Each row was made from one walk, in order. Every step used is in the known rows, and no mark comes twice. Write each row's walk.
In the rows, 128 means zero.
Known rows:
V, N: [145 131 105 115 114 124 117 117 130 126  86  98 140 123  95 148 152 121
 121 121 121 143 115 127 122 143  93 151 172 140 127 166 113 142 141 145
 129 135  95 138 120 159 130 142 104 142 116 150 125 171 114 126 165 106
 121 121 112 120 132 108 114]
K, N, J, D: [154 135 118  99 150 158 162 125 118 130  76 121 128 124 102 141 124 124
 153 127 140 174 106 112 153 133 110 142 170 125 121 139 137 132 136  67
 151 114  73 189 130 162 139 143 118 164  85 160 109 141 103 110 139 109
 117 149 116  97 167 114 158]
N, J, D: [130 106 132  97 184 134 144  85 130 149 130 164  99 129 104 161 132 128
 139 117 138 142 152  94 165  95  97 118 131 115 165 105 156 119 142 112
 160 113  91 180 135 152 139 153 141 155 111 133 102 105 118 116 113 105
 126 124 153 123 180 132 147]
Z, N, J, D: [120 102 135 109 125 122 146  72 128 151 121 130  99 131 110 154 135 151
 146 107 173 147 109 116 179 119 131 142 154 139 154 142 153 137 120 139
 168 111 103 156 113 142 133 166 129 163  87 134 113 120 123 112 114  95
  97 122 123 125 102 131 126]
N, D, Q: [ 93 112 135  81 194 123 142  87 129 140 156 139 100 126  95 151 119 132
 130 109 147 132 149 102 164 104 128 125 132 107 171 116 155 159 142 122
 148  98 118 149 128 137 129 176 139 124 115 133 121 128 126 157 119  86
 132 117 161 140 172 104 159]
K, V, N, J, D: [163 144  86 123 133  87 132 113 100 149  87 105 112 144  97 119 129 126
 104 153 124 159 165 120 144 142  63 147 142 123 132 153 120 145 157 139
 145 154  87 122 107 129  99 169 122 152 123 168 107 164 104 123 167  90
 128 139 129  92 193 126 137]
K, V, N, D, J: [143 144  85 110 129  89 126 109 109 145  95  92 120 139  92 112 124 127
  93 155 131 158 162 122 145 152  65 159 150 115 131 158 119 164 151 148
 139 137  97 110 101 125  89 184 119 132 133 170 118 173 111 147 173  83
 131 145 123 100 197 113 143]
D, J, N: [116 170 129 134 145 140 142 129 127 133 152 125 129 138  98 162 127 149
 126 120 149 131 130 122 147 114  87 131 129 123 119 107 137 117 121 141
 136  96 135 133 124 123 134 159 120 109 124 126 132 112 163 164 121 114
 135 129 140 106 169 135 134]
J, N, Q: [102 117 118 111 167 109 126 148 113 112 182 126 111  98 125 117 144 111
 128 137 123 113 161 113 119 147 107  81 142  77 150  97 117 105 108 125
  77 128 136  88 119 126 155 122 132 109 102 131 105 144 120 141 107 111
 175  68 183  95 169 117 166]
G, J, N: [126 167 103 157 149  97 112 176 114 131 166 152 144 113 139 165 129 130
 141 147 107 112 157 139 105 151 152 120 149 134 122 115 111 127 145 115
  84 140 173  78 131 143 146 127 118 138 134  91 117 151 153 100 141 149
 126  93 162 140 151 145 142]
E, N, J, Q, D: [155 116 140 125 190 137 147 106 137 127 162 158  73 150 117 162 124 139
 139 113 115 145 128 123 136 113 125 137 153 120  71 141 127 127 129 124
 145  71  77 210 138 137 138 180 148 129 138 159 120 100 167 113 143 113
 156 109 164 152 186 129 133]
Z, N, U: [125 154 122 142  56 101 133 118  99 146 117  92 128 134 113 138 132 152
 145  87 164 140  90 140 150 149 175 184 161 142 148 165 151 144  92 151
 157 128 133 149 105 150  97 137 114 136  90 127 141 148 137 117 121 136
  93 120 102 115  41 137 102]
Q, D, J, N: [121 200 147 124 163 129 163 102 119 135 146 136 109 164  73 192 110 168
 137 113 157 132 131 106 196  85 103 147 136 136 116 120 156 129 133 143
 175  71 127 161 137 135 130 177 125 123 123 120 139 103 179 174 122  94
 123 143 147 126 175 137 122]
J, N: [122 151 119 143 145 117 128 170 118 112 166 122 124 108 131 116 142 120
 136 139 121 112 147 134 104 143 113  94 132 103 121 100 114  94 114 120
  82 137 141  81 128 117 155 112 124 113 100 127 121 130 132 131 114 127
 156  84 165  90 146 136 140]
G, J: [130 151 109 145 136 107 113 143 121 142 140 157 145 126 136 174 120 135
 136 138 112 122 145 135 122 137 160 145 144 152 123 136 121 151 154 121
 117 135 164 112 133 149 127 141 121 149 154  92 121 149 150 100 150 149
 106 125 136 164 139 140 133]
D, J: [120 156 136 121 134 149 141  99 133 144 125 128 128 151  96 170 117 155
 119 116 153 143 117 118 164 105  98 155 125 142 122 127 145 141 130 146
 169  89 126 161 126 129 116 169 122 120 145 126 136 110 159 163 130 114
 113 161 115 134 156 130 127]
E, N, Q: [125  89 131 115 160 122 124 117 133 111 169 137  84 127 140 123 126 127
 109 126 102 137 125 124 109 145 133 131 162  97  70 154 101 139 104 141
 102  87  93 168 124 127 129 160 141 109 147 161 113 132 151 121 144 116
 182  89 159 150 161 107 150]
N, D: [ 93  84 122  78 172 122 119 102 143 131 150 134 114 104 117 119 131 111
 120 128 136 125 154 104 139 131 121 120 146  91 165 115 138 147 132 119
 117 106 114 128 121 139 130 153 139 124 122 141 116 133 113 142 122 103
 145 115 153 132 167 104 161]
Q, D, J: [124 190 151 117 155 134 165  81 123 144 127 139 111 174  71 197 103 171
 132 108 160 138 122 103 206  77 112 165 133 145 118 132 162 146 139 147
 201  68 121 183 138 140 117 184 126 130 137 122 141 102 178 172 127  94
 109 166 128 145 165 133 117]
E, N, U: [153 156 120 160 112 114 125 159 108 119 156 116 106 141 131 130 125 134
 123  98  98 136 105 147  93 148 161 177 159 118  61 163 116 129  91 137
 116 105 102 190 126 143 100 141 129 103 134 154 137 131 172 108 147 156
 157  99 137 133 114 135 114]
E, N, D: [123  90 128 114 168 126 119 122 150 113 170 136  88 122 139 115 127 123
 112 128 107 133 127 131 102 143 138 134 164  98  67 147 107 143 113 127
  99  82  89 162 129 126 129 169 143 108 140 165 121 122 152 122 147 115
 177  98 159 149 168 109 147]
Q, D, J, N, V: [121 194 148 131 160 132 154 114 125 131 141 139 105 161  74 173 108 166
 131 134 156 130 139 119 180  88  96 142 131 129 100 128 154 140 128 147
 177  78 127 142 136 130 125 186 129 121 135 120 136 116 175 164 124  88
 127 139 153 127 184 142 118]
E, N, Z: [129 114 144 173 123 127 132 166 142  93 157 143 104 151 120 145 122 155
 117 124  95 119  99 142 103 130 133 150 132 145   4 186  98 140 110 123
  98  98  80 168 119 120 120 165 118  98 156 153 137 118 173  97 164 131
 164 135 115 169 127 119 120]
Q, D: [129 170 145 121 152 122 154 102 120 131 128 137 112 157  94 167 112 154
 137 117 143 129 131 112 182  93 133 145 134 137 122 133 150 136 138 134
 171  94 123 157 140 140 127 156 129 136 126 123 136 115 154 150 126 103
 118 143 139 139 144 132 117]
U, N, J, D, Q: [143  98 148  96 182 146 151  38 145 150 138 165 111 152 110 197 129 178
 156 128 104 134 124 132 162  87 113 115 119 126 195 133 136 137 157  96
 176 123  96 149 121  98 139 140 144 140  83 108 101 117 143 138 127  84
 137 119 115 144 142 140 119]
K, V, N: [161 155  85 137 105  85 124 132 100 138  85  91 127 143 109 101 126 127
  98 160 118 154 153 137 127 158  81 152 145 129 116 165 108 150 149 148
 130 161 105  97 104 119  93 158 113 139 133 165 120 176 107 128 174 101
 128 141 115  96 168 124 126]
E, N: [147 120 132 148 138 129 126 141 139 111 158 131  98 137 145 122 124 134
 120 126 100 136 109 148  95 141 140 143 150 123  40 156  98 129 110 133
 107  98 101 162 133 119 127 151 134 113 146 156 129 120 163 111 150 134
 165 104 140 147 140 125 124]
G, J, D, Q: [132 201 123 151 152 100 135 134 102 164 140 174 131 159 115 229 106 168
 146 131 116 135 144 118 159  93 168 163 129 178 115 142 144 156 169 119
 161 131 169 147 141 164 124 175 113 171 137  85 121 140 176  90 159 123
  90 133 141 182 154 149 124]
K, V: [148 153 101 149 114  89 132 142  98 138 116 111 119 147 134  88 109 132
 102 166 124 144 164 137 130 149 102 139 112 121 117 139 119 141 141 135
 129 155 126  92 110  96  90 147 131 129 141 150 122 146 119 130 150 116
 133 147 129 102 165 137 137]

Write each row's walk:
[152  96 149  96 183 150 150  36 149 147 140 167 114 154 111 196 131 172
 165 128 105 130 126 134 168  95 118 112 128 122 197 135 138 136 160  92
 178 111  97 149 118 100 143 141 147 138  90 111 107 121 149 141 132  89
 136 126 118 144 151 141 115] -> U, N, J, Q, D
[132 197 149 135 153 118 159 112 102 158 129 151 109 175  96 206 106 174
 139 117 135 148 127 102 182  63 136 153 108 163 113 139 158 138 148 126
 191 124 136 181 139 147 125 179 117 162 104 117 127 115 167 115 140  91
 105 140 135 149 148 140 115] -> J, D, Q
[ 89 104 129  74 177 137 130  80 147 142 148 135 116 121  97 147 125 129
 115 119 154 134 147  97 164 113  99 137 145 101 162 115 151 157 133 132
 146  79 111 152 120 140 123 183 136 116 133 139 123 119 134 165 123  91
 136 139 145 135 188 104 161] -> N, D, J
[154 167  94 123  86 108 117 134  98 136  84  84 147 124  78 155 151 120
 126  91 118 145 112 129 121 147 114 185 181 133 147 173 130 142 122 149
 139 141 101 164 114 184 102 131  98 133 105 147 134 183 124 121 161 130
 113 114 108 104 105 117 105] -> V, N, U
[ 98 121 132  79 183 138 136  83 140 153 151 143 112 133  93 173 122 140
 126 117 153 141 149  92 177 103 108 141 143 111 157 118 160 158 142 130
 164  80 118 170 120 146 126 199 133 128 130 140 124 119 150 154 135  88
 129 146 148 143 198 110 153] -> N, D, J, Q
[ 99  86 131  98 109 110 133  76 122 138 133 111 105 118 122 131 133 143
 131 116 169 140 109 119 167 146 147 136 163 121 156 155 136 154 104 155
 140 111 123 126 100 134 127 159 126 142 101 136 115 148 118 130 120  96
 116 111 123 132  89 109 136] -> Z, N, Q
[129  99 103  80 137 116 114  93 123 127  98 103 126 111  89 148 153 113
 113 120 123 144 130 106 138 146  88 141 181 113 154 163 117 154 133 152
 124 126  90 144 112 167 131 152 111 140 118 154 108 183 102 136 156  91
 138 106 128 123 154  89 142] -> V, N, Q
[114  82 142  79 167 149 129  41 165 139 147 144 131 137 118 171 129 171
 133 138 108 124 123 136 151 115 114 124 136 108 191 140 126 158 144 106
 152 100 107 118 108  91 130 150 139 114 102 114 111 130 150 167 136  84
 150 129 106 148 145 121 128] -> U, N, D, J
[125 115 136 114 177 137 131 108 147 128 172 142  87 143 121 152 119 143
 117 120 117 144 123 122 128 123 127 152 161 113  63 150 121 149 121 134
 132  62  92 191 126 133 126 201 139 112 145 163 127 113 177 131 156 103
 164 118 156 158 188 112 141] -> E, N, D, J, Q
[125 219 143 131 148 121 163 111 103 139 145 128 112 166  67 197 110 168
 139  99 156 132 132 107 195  90 115 163 140 130 125 122 163 129 123 142
 183  76 130 173 134 149 116 171 121 119 117 119 143 109 182 172 119 105
 120 141 145 120 161 141 117] -> Q, D, J, N, U
[148 129 113  92 164 127 139  79 123 147  90 124 114 135  65 187 148 131
 134 103 134 156 128 102 158 106  73 146 165 138 155 149 140 141 156 139
 165 121  74 182 127 174 137 170 114 161 100 150 109 153 114 125 152  81
 114 118 131 119 171 110 127] -> V, N, J, D, Q
[105 144 131 170 130 114 133 194 122  95 169 132 132 120 107 140 138 139
 136 136 115  96 137 130 111 134 107 100 112 124  85 130 113 106 113 109
  72 139 123  88 114 121 146 125 109 100 111 124 129 130 141 114 127 125
 156 112 139 113 132 129 136] -> J, N, Z
[132 118 113  89 133 147 150 134 112 117  88 102 135 112 111 119 123 117
 136 135 135 166 105 115 141 160 125 138 179 106 123 151 122 148 118  82
 122 116  91 161 117 153 132 138 114 141  97 160 111 170  98 127 144 109
 134 135 115 104 152  94 173] -> K, N, Q
[124 138 123 155 133 122 109 191 130 102 159 131 114 103 137  77 138 116
 123 181 120 112 159 157  72 151  93  84 128  92  90 118 112 116 109 130
  80 153 138  49 126 105 141 129 132 112 123 124 115 156 122 109 121 113
 166  76 178  97 168 145 128] -> J, N, V
[161 146 123  99 161 163 172 121 117 132  80 126 125 137  90 157 121 130
 168 120 147 175 108 111 168 128 118 143 173 128 124 139 148 135 144  68
 166  99  75 202 131 164 142 156 120 162  89 157 118 140 114 119 143 107
 110 158 122 103 175 116 155] -> K, N, J, Q, D
[144 198 123 149 154 104 135 133 107 161 143 174 133 159 115 229 106 163
 158 132 119 132 151 118 166 105 173 162 143 172 116 144 144 156 171 116
 162 116 171 150 139 166 128 176 118 170 150  89 129 142 185  92 167 130
  88 140 148 184 164 151 116] -> G, J, Q, D
[ 97 138 125 111 191 113 138 145 120 121 188 128 107 107 107 133 136 123
 139 126 136 115 161 116 127 128 112  89 134  88 153  93 132 116 125 116
  96 117 135  97 127 125 156 145 134 111  91 129 117 130 129 152 109  99
 159  74 186 100 180 119 162] -> J, N, D, Q
[141  99 130 100 191 145 147  91 128 150 138 161 100 130 105 166 136 124
 154 111 140 142 154 103 161 104 103 114 130 117 176 104 157 121 150 111
 162 108  98 181 131 150 143 155 146 149 117 136 111 108 122 120 117 112
 123 124 155 126 185 130 146] -> N, J, Q
[159 128  84 120 130  91 129 114 105 142  88 100 115 134  99 103 131 118
 102 152 125 156 164 128 134 157  60 144 144 116 140 150 115 146 153 140
 133 153  85 113 106 124  99 158 126 140 128 169 109 165  93 132 160  96
 131 133 128  90 187 122 140] -> K, V, N, J
[ 96 114 143  92 125 114 149  55 120 145 132 117  97 141  94 165 120 165
 133 104 185 144 106 107 205 121 139 155 166 131 152 157 153 162 108 164
 176  80 118 153 106 140 121 185 125 143 105 131 121 135 141 151 118  77
 107 128 123 141 109 113 133] -> Z, N, Q, D, J
[149 191 146 133 157 128 158 111 109 152 132 154 111 177  97 206 110 166
 160 118 139 142 136 105 191  79 148 149 127 156 117 141 162 135 152 123
 193 101 139 184 137 152 130 180 123 160 121 123 139 118 176 118 151 101
 104 152 141 153 160 143 106] -> J, Q, D
[ 96  87 130  97 118 115 129  80 139 140 133 111 110 114 119 125 133 139
 133 117 171 136 111 124 159 145 150 141 166 121 156 149 141 156 113 145
 138 104 119 122 106 134 128 166 128 142  93 138 123 140 118 132 121  93
 110 117 124 131  95 111 135] -> Z, N, D
[103 149 130 109 162 135 140 114 124 132 162 127 119 130  94 163 128 144
 121 119 149 132 142 108 158 118  80 123 136 106 136 105 138 124 116 145
 134  89 129 136 119 129 135 166 126 107 126 128 121 120 154 171 115 102
 146 118 153 111 185 123 152] -> D, J, N, Q
[122  88 148  82 166 132 139  39 142 132 148 150 115 143 115 178 126 170
 138 138 100 123 126 127 167 109 129 115 138 106 192 149 123 154 137 111
 154 110 109 123 109  96 133 135 140 122  98 110 103 143 146 160 131  79
 156 114 117 152 136 122 128] -> U, N, Q, D
[134 179 141 129 143 151 151 103 122 159 128 142 127 170  94 204 114 170
 137 112 152 151 121 109 183  88 108 161 121 156 118 133 158 142 144 141
 194  88 136 188 125 141 119 193 118 137 140 127 141 108 181 145 147 107
 103 169 119 143 171 137 115] -> D, J, Q
[ 94 106 137  97 132 113 143  72 129 146 138 113 100 130 102 147 126 157
 142 103 179 141 110 123 176 127 153 145 156 133 160 150 151 164 120 148
 160  99 120 137 110 132 126 182 127 142  90 133 125 137 128 142 119  84
 101 116 128 138  99 111 135] -> Z, N, D, Q
[158 186 103 132  84 140 150 175  88 123  71  83 156 126 103 126 122 127
 150 106 131 167  85 137 123 161 155 184 178 127 114 160 137 137 106  79
 139 131 102 181 119 168 103 115 102 136  87 153 136 169 118 115 147 149
 111 147  96  86 103 120 136] -> K, N, U
[ 99 119 117 110 177 114 121 151 130 113 181 127 118  93 123 110 145 108
 131 139 127 110 165 119 111 145 107  84 145  78 149  92 121 108 117 113
  76 122 133  82 123 126 156 129 133 110  95 135 114 136 120 140 110 109
 169  74 183  94 174 118 162] -> J, N, D
[153 137 118 132 100 161 132 178 129 108  66 105 139 118 124  80 118 123
 132 178 130 164 102 159  94 162 118 140 163 122  63 171 115 159 120  88
 127 141  95 121 125 132 119 145 115 144 120 152 122 183 100  98 157 112
 128 146 111 107 153 121 136] -> K, N, V
[125 159 106 165 138 102  98 189 121 124 161 158 136 109 143 139 126 128
 133 175 105 112 166 156  83 155 140 116 144 128  98 127 111 141 141 122
  83 151 172  57 132 136 136 143 125 137 152  89 112 169 147  87 145 139
 132  88 171 143 167 152 135] -> G, J, N, V
[144 178 115 154 145 108 119 146 111 158 142 169 142 146 133 209 116 152
 153 137 111 131 149 128 139 121 171 152 140 167 119 140 135 152 168 114
 141 132 173 136 133 163 131 163 117 166 150  92 125 150 172  83 168 142
  94 133 140 175 155 148 123] -> G, J, Q
[124 119 143 110 174 127 141  96 130 119 169 142  74 148 111 157 114 148
 111 116 118 142 124 114 148 121 125 150 165 106  62 156 118 149 109 147
 136  58  88 196 128 134 123 187 139 109 150 158 119 118 176 145 143 100
 172 109 158 159 181 109 145] -> E, N, Q, D, J
[126 130 116  75 152 119 132  71 120 135  97 107 117 133  61 182 141 134
 114 107 139 149 128  94 178 121  79 157 184 123 149 165 130 161 139 160
 158  95  87 170 116 172 125 179 109 138 123 151 114 171 127 157 157  74
 129 125 128 128 172  93 135] -> V, N, Q, D, J
[148 109 135 159 128 136 107 165 147 101 148 140  85 132 149  83 121 132
 103 169  98 135 122 172  63 147 122 133 145 113   7 173  96 150 106 145
 104 113  97 129 131 107 115 169 142 110 169 152 123 145 156  91 156 119
 174 100 154 154 161 135 114] -> E, N, V
[155 111 107  92 157 134 130  91 129 145  92 121 122 126  79 172 156 118
 140 108 129 152 132 109 146 124  74 140 172 132 159 150 133 138 156 134
 152 121  76 173 121 174 140 162 116 158 108 154 113 159 111 120 156  95
 117 120 132 115 171 110 126] -> V, N, J, Q
[123 101 102  78 145 121 112  99 140 129 100 102 129 106  87 140 155 109
 116 119 127 140 135 111 130 145  90 142 186 113 153 157 120 154 142 140
 122 120  86 138 115 166 133 160 112 137 111 159 117 175 104 135 161  88
 133 112 129 122 159  92 137] -> V, N, D
[108 161 108 134 179  95 120 155 116 136 182 158 129 111 123 177 126 132
 144 138 116 114 169 127 120 138 150 118 148 125 143 109 124 141 152 112
  94 124 168  90 132 148 146 151 126 134 128  93 112 151 152 116 136 129
 129  88 177 145 175 133 157] -> G, J, N, D, Q
